Every row comes from one small tree of marks. The marks that hang from a mark follow it in brackets, in the order of their numbers. Every link used is in the known rows. Which tree was each row made from?
Known rows
q_427(q_801(q_635 q_799)): 4.15,0.67,3.96,0.25,-1.87,1.37,0.60,-1.65,1.81,0.60,1.60,-2.03,1.24,0.11,-3.22,0.37,-2.14,-1.14,1.59,-0.52,0.24,-2.24
q_427(q_557 q_801(q_635 q_799 q_833)): 4.65,1.15,3.53,0.46,-2.66,2.08,1.89,1.58,3.90,0.91,0.01,-0.89,1.50,-1.95,-2.06,-3.47,-1.42,0.68,1.77,-2.57,2.41,-3.47
q_801(q_427 q_635 q_833): 8.13,-0.93,-0.96,1.03,-4.19,1.36,0.41,0.43,0.54,2.76,-1.77,-2.24,2.95,0.65,-0.79,2.88,-0.43,-0.20,-1.74,-2.31,1.17,-0.09
q_557(q_801(q_427)): 2.88,-2.42,-0.99,-1.27,-2.02,-1.45,2.38,-1.60,0.75,1.32,-0.47,-1.31,-2.92,2.04,1.48,3.87,-0.22,-1.34,1.42,1.01,-1.86,0.32
q_433(q_801(q_427(q_557) q_635 q_799 q_833)): 9.11,1.49,-0.13,-0.97,-4.95,0.99,0.23,2.57,2.69,1.08,-2.24,-0.14,0.14,-1.13,-2.91,-0.98,-3.88,-0.18,0.53,-2.50,3.12,-1.11
q_801(q_427 q_635(q_433) q_799): 5.54,-0.47,-1.95,0.43,-3.91,3.84,0.10,-0.75,-2.75,0.90,3.17,-2.01,2.96,1.66,-1.74,3.59,-0.78,-2.00,-0.81,-2.61,-0.24,0.47
q_427(q_557(q_801) q_635): -2.59,-2.15,1.04,0.46,-0.27,1.57,3.99,-1.16,1.95,3.62,-1.54,0.89,-1.87,-0.21,3.22,-1.11,-0.80,-0.57,6.28,1.46,-0.59,-1.10
q_635(q_433(q_801)): -0.74,-1.72,-1.39,0.18,-1.60,-0.68,1.65,-0.72,-0.35,0.93,5.03,-0.78,-2.33,-0.64,0.47,3.82,-0.43,-1.85,2.73,1.18,-1.56,-0.70
q_801(q_427(q_433 q_833) q_635 q_799): 6.51,1.56,-0.51,0.47,-1.99,1.80,-0.13,-0.16,-2.00,-0.99,1.16,-2.65,1.86,0.56,-4.70,0.69,-0.32,-0.91,-1.45,-1.26,1.21,-1.53
q_433(q_801(q_799(q_557))): 4.22,0.39,0.02,1.27,-0.02,-2.76,-1.11,-2.24,0.53,3.01,3.56,-0.83,-3.39,-0.49,-2.65,-0.55,-2.58,-3.00,0.53,1.14,-2.14,-2.90
q_427(q_635 q_801 q_833): -1.66,-1.30,4.57,1.33,0.53,0.59,1.82,-0.73,1.89,0.35,-1.50,-1.32,0.87,0.74,-0.60,-2.17,0.41,0.72,4.94,1.47,0.23,-3.46
q_635(q_433(q_801(q_799))): 0.87,-0.45,-1.21,-0.87,-2.75,-0.13,0.09,-1.18,-0.37,-0.70,5.95,-1.55,-2.71,-1.10,-2.09,2.26,-1.22,-1.96,1.68,0.44,-1.15,-0.60
q_433(q_801(q_799(q_427(q_833)))): 4.61,1.22,0.25,-0.77,-1.50,-2.88,-2.48,0.76,0.91,-1.31,-0.44,-0.40,-4.08,-0.15,-3.40,-1.01,-0.07,0.05,2.86,3.49,-1.13,-4.16
q_799(q_427 q_433 q_557): 1.49,-2.88,-0.77,4.57,6.37,-1.97,-0.32,-1.51,-1.75,4.40,1.88,0.60,-1.28,2.10,0.32,1.78,3.86,-4.90,-0.75,3.69,-3.08,-3.67
q_557(q_801(q_427 q_799 q_833)): 6.05,-0.35,-1.70,-2.90,-4.89,-0.92,0.39,-0.09,1.76,-0.88,-0.73,-2.41,-3.12,-0.30,-1.21,0.62,-0.27,0.45,-1.40,-1.30,0.39,0.55
q_427(q_557 q_801): -1.19,-3.03,4.03,1.69,1.06,-0.45,3.99,-0.26,4.29,1.50,2.18,-0.70,-0.47,0.93,1.29,0.03,0.37,-1.59,4.57,1.25,-1.53,-4.10
q_635(q_433): -1.14,-3.16,-1.54,1.93,-1.09,1.22,1.96,-1.79,-1.40,1.90,6.01,-2.23,0.22,0.34,1.50,3.94,2.15,-2.10,1.26,0.37,-2.70,-0.96
q_427(q_433 q_557 q_801(q_635 q_799) q_833): 1.40,2.33,3.79,0.84,0.75,1.98,2.84,1.41,1.35,-1.33,2.12,-0.50,0.73,-1.66,-3.55,-4.21,-0.45,0.06,2.96,-0.79,1.92,-5.06
q_557(q_801(q_427(q_433))): 1.14,-1.95,-1.60,-1.69,-0.52,-1.58,3.10,-1.08,0.52,-0.83,2.02,-1.14,-3.00,1.43,0.82,4.64,0.60,-1.27,0.26,1.15,-1.48,0.72
q_799(q_427(q_801) q_557): 1.43,-1.84,2.39,2.18,3.58,-3.16,0.39,-0.21,2.00,2.33,0.76,1.55,-1.02,3.03,1.47,-0.01,1.96,-1.14,2.34,2.69,-4.13,-5.53
q_801(q_427(q_433 q_557)): 1.13,-3.64,-0.67,1.67,0.56,0.10,3.39,0.01,1.83,0.73,3.36,-1.46,0.68,2.31,0.83,3.28,1.32,-2.65,0.90,0.66,-1.38,-1.74
q_427(q_635(q_433)): -2.97,-3.19,-0.64,2.06,-1.03,3.12,1.67,-1.99,-1.32,2.33,3.42,-1.41,2.19,0.92,1.79,2.72,1.37,-1.24,2.88,0.33,-1.52,0.05
q_635(q_433(q_801(q_427(q_833) q_799(q_557)))): 4.27,1.04,-2.48,0.44,-0.58,-1.22,-0.82,0.79,-3.25,0.31,3.04,0.21,-2.60,0.54,-2.38,-1.53,-0.80,-1.35,0.00,-0.90,-1.05,-2.95
q_799(q_427 q_433(q_801)): 1.33,-2.30,0.23,0.82,3.42,-3.00,-0.23,-0.13,0.53,0.86,0.52,0.52,-3.53,0.87,-1.46,3.84,1.34,-3.89,1.69,5.09,-0.82,-1.84

Write each row's tree
4.72,-1.06,-0.63,1.20,-1.04,1.19,1.63,-0.89,-0.74,1.29,1.68,-1.91,2.78,1.96,-1.29,5.19,-0.36,-2.18,-1.12,-0.55,-0.19,-0.01 | q_801(q_427(q_433) q_635)
3.72,-0.81,-0.44,2.68,4.73,-3.21,0.47,-0.03,-2.38,2.82,-0.19,0.23,-3.00,0.95,-2.52,-0.05,0.11,-4.37,-0.61,1.86,0.33,-2.89 | q_799(q_433(q_801(q_427(q_833))) q_557)
1.81,1.08,-2.47,-0.91,-3.81,2.48,2.77,0.70,-2.12,2.04,1.09,0.18,-1.01,-3.18,1.94,0.89,0.44,1.69,0.97,-2.65,1.10,0.65 | q_557(q_801(q_635(q_433) q_833))
4.58,3.71,0.52,-0.43,-1.70,0.00,-0.28,0.01,-1.07,-1.08,1.99,-1.33,-1.62,-2.86,-5.73,-1.02,-2.60,-0.53,0.97,0.31,2.11,-2.33 | q_427(q_433(q_801(q_635 q_799)) q_833)
4.07,-0.42,0.85,2.50,0.86,2.52,-0.10,-2.83,-1.84,2.62,2.72,-2.95,1.13,-0.85,-4.50,2.16,-0.13,-4.98,-1.34,0.49,1.26,-0.53 | q_801(q_635 q_799(q_433))
4.34,0.72,-2.07,1.02,-3.22,3.87,-0.01,3.10,-0.44,1.00,1.36,1.19,1.83,-1.23,0.27,-1.56,2.05,1.01,1.13,-2.02,0.57,-2.90 | q_801(q_635(q_433) q_799(q_427(q_557)) q_833)
2.23,-1.04,-1.29,1.86,4.94,-2.05,2.15,-0.78,-3.56,3.16,-1.00,0.34,-4.14,0.86,-0.24,-0.90,2.04,-3.42,-0.58,1.24,-0.44,-2.20 | q_799(q_433 q_557(q_801(q_427(q_833))))
4.10,0.79,3.47,0.78,0.45,1.69,0.59,0.02,1.24,-0.21,0.88,-2.27,1.10,-2.10,-4.79,-0.76,0.02,-1.93,-1.79,-1.33,3.69,-1.35 | q_427(q_801(q_635 q_799(q_433) q_833))
1.42,-2.00,0.14,2.75,0.94,-0.57,1.09,1.62,1.11,2.17,-0.76,0.36,-1.18,1.11,1.50,-1.51,3.43,-0.23,4.50,3.00,-2.30,-5.96 | q_799(q_427(q_557 q_833))
0.09,0.24,-1.04,0.56,2.45,-0.53,2.30,-0.25,-2.26,1.67,-1.76,1.44,-1.81,1.27,0.87,-2.12,0.58,0.09,1.56,0.39,-0.40,-1.52 | q_799(q_557(q_801(q_427(q_433 q_635 q_833))))
7.04,-0.58,-0.29,1.86,-0.66,3.21,0.97,1.32,0.09,2.02,-0.71,-1.61,2.26,-0.59,-3.36,-0.29,0.23,-3.22,-2.42,-2.26,3.81,-0.71 | q_801(q_427(q_557) q_635 q_799(q_433) q_833)
1.16,-2.72,0.94,2.41,-0.45,2.21,2.16,0.55,0.90,2.66,-3.19,-0.68,2.05,2.30,0.96,-1.56,0.49,-0.69,4.20,0.41,0.18,-2.85 | q_801(q_427(q_557 q_635 q_833))
5.57,1.23,1.99,2.04,1.26,-1.24,-0.07,2.00,1.49,3.12,-2.38,2.29,1.28,0.59,0.75,-2.02,1.03,1.35,0.47,-0.44,-0.63,-4.93 | q_799(q_427(q_801(q_635 q_833)) q_557)
2.73,0.93,0.28,0.19,-0.70,-0.46,1.56,-0.74,0.25,1.19,2.57,-0.51,-0.60,-1.40,-2.28,3.56,-2.51,-1.63,1.45,1.00,0.68,-0.69 | q_427(q_433(q_801(q_635)))
3.15,1.48,0.01,0.57,-1.44,0.31,2.73,2.52,2.33,1.57,1.05,0.74,-0.37,-3.62,-1.05,-0.31,-1.85,0.27,1.61,-0.99,2.85,-1.82 | q_427(q_433(q_801(q_635 q_833)) q_557)
3.80,0.29,-1.65,0.81,-2.54,3.03,-1.26,-0.03,-2.54,0.82,2.81,0.03,1.55,0.98,-0.86,2.32,1.26,-0.73,0.91,0.03,-1.61,-1.67 | q_801(q_635(q_433) q_799(q_427))
4.37,0.81,-2.30,-2.17,-4.17,2.96,1.50,-0.46,-3.00,0.27,1.35,-0.21,-0.73,0.54,-0.41,2.58,-1.40,-0.75,0.48,-2.36,0.03,1.58 | q_557(q_801(q_427 q_635(q_433) q_799))
2.97,-0.10,3.51,1.48,-1.33,1.67,3.46,2.05,3.80,2.43,-0.93,-0.01,1.88,-1.70,0.42,-2.05,-0.56,0.89,2.92,-1.95,1.84,-3.58 | q_427(q_557 q_801(q_635 q_833))
0.13,-0.75,-1.02,1.53,4.53,-0.89,0.39,0.50,-0.96,3.59,-3.75,2.97,-2.70,-0.29,1.76,-2.22,3.11,-0.92,0.57,2.08,0.40,-1.47 | q_799(q_427(q_635) q_433 q_557(q_801(q_833)))
5.25,-0.17,-1.17,2.32,-1.44,-0.96,-1.14,-1.58,0.55,3.26,3.28,-2.49,-0.56,-1.27,-1.86,-1.97,0.85,-1.40,-2.59,-1.06,-1.41,-2.96 | q_801(q_799(q_557) q_833)
2.76,0.25,-0.57,0.57,1.89,1.17,2.56,2.79,0.09,2.90,-3.67,2.84,-2.19,-1.96,1.41,-1.12,2.30,-0.77,1.87,0.94,2.23,-1.89 | q_799(q_427(q_557(q_801(q_635 q_833))) q_433)
1.16,-2.14,0.01,3.58,2.54,-0.40,-0.95,-1.44,-0.14,5.01,-1.33,1.60,1.09,3.12,2.17,0.02,1.60,-1.36,2.57,2.76,-3.56,-3.47 | q_799(q_427(q_635) q_557)
-0.08,-0.03,4.69,0.27,-0.72,1.15,0.26,-1.08,2.08,-1.13,-0.68,-2.19,0.44,0.22,-3.16,-3.61,-0.44,0.57,3.86,0.83,0.59,-3.34 | q_427(q_635 q_801(q_799) q_833)
-1.12,-0.30,1.33,-0.12,-0.16,0.81,1.40,-0.22,2.94,-0.46,2.47,-0.01,-1.28,-1.06,-2.38,-1.10,-2.57,-1.59,3.90,1.57,0.99,-1.40 | q_427(q_433(q_801(q_799)) q_557 q_635)
-0.21,-2.97,3.38,1.20,1.89,-1.33,2.43,1.38,4.50,0.57,0.05,1.46,-0.85,2.40,2.21,0.23,2.01,-0.57,5.23,3.04,-2.61,-5.36 | q_799(q_427(q_557 q_801))
2.02,1.03,-1.70,-0.98,-1.70,-1.12,-1.88,1.64,-1.43,-2.36,2.31,0.43,-3.58,-0.35,-2.14,-0.51,1.18,0.48,2.88,2.22,-1.30,-3.44 | q_635(q_433(q_801(q_799(q_427(q_833)))))
-0.53,-0.49,1.98,1.44,3.55,-1.48,0.58,1.83,2.67,0.11,-0.88,2.27,1.14,1.19,1.08,-2.53,2.63,1.71,0.93,1.16,-0.68,-3.98 | q_799(q_427(q_433 q_635 q_801(q_833)) q_557)
4.14,0.28,3.17,0.55,-2.22,0.67,1.82,0.54,2.69,1.47,-0.60,-1.45,1.87,-1.21,-0.82,0.16,-0.57,1.06,0.86,-1.66,1.47,-2.18 | q_427(q_801(q_635 q_833))
5.89,-0.52,0.04,1.17,0.25,0.72,2.12,2.82,1.07,2.58,-2.64,0.72,0.13,-1.06,-1.85,1.03,-1.64,-2.72,-0.05,-0.86,4.42,-0.52 | q_799(q_433(q_801(q_427(q_557) q_635 q_833)))
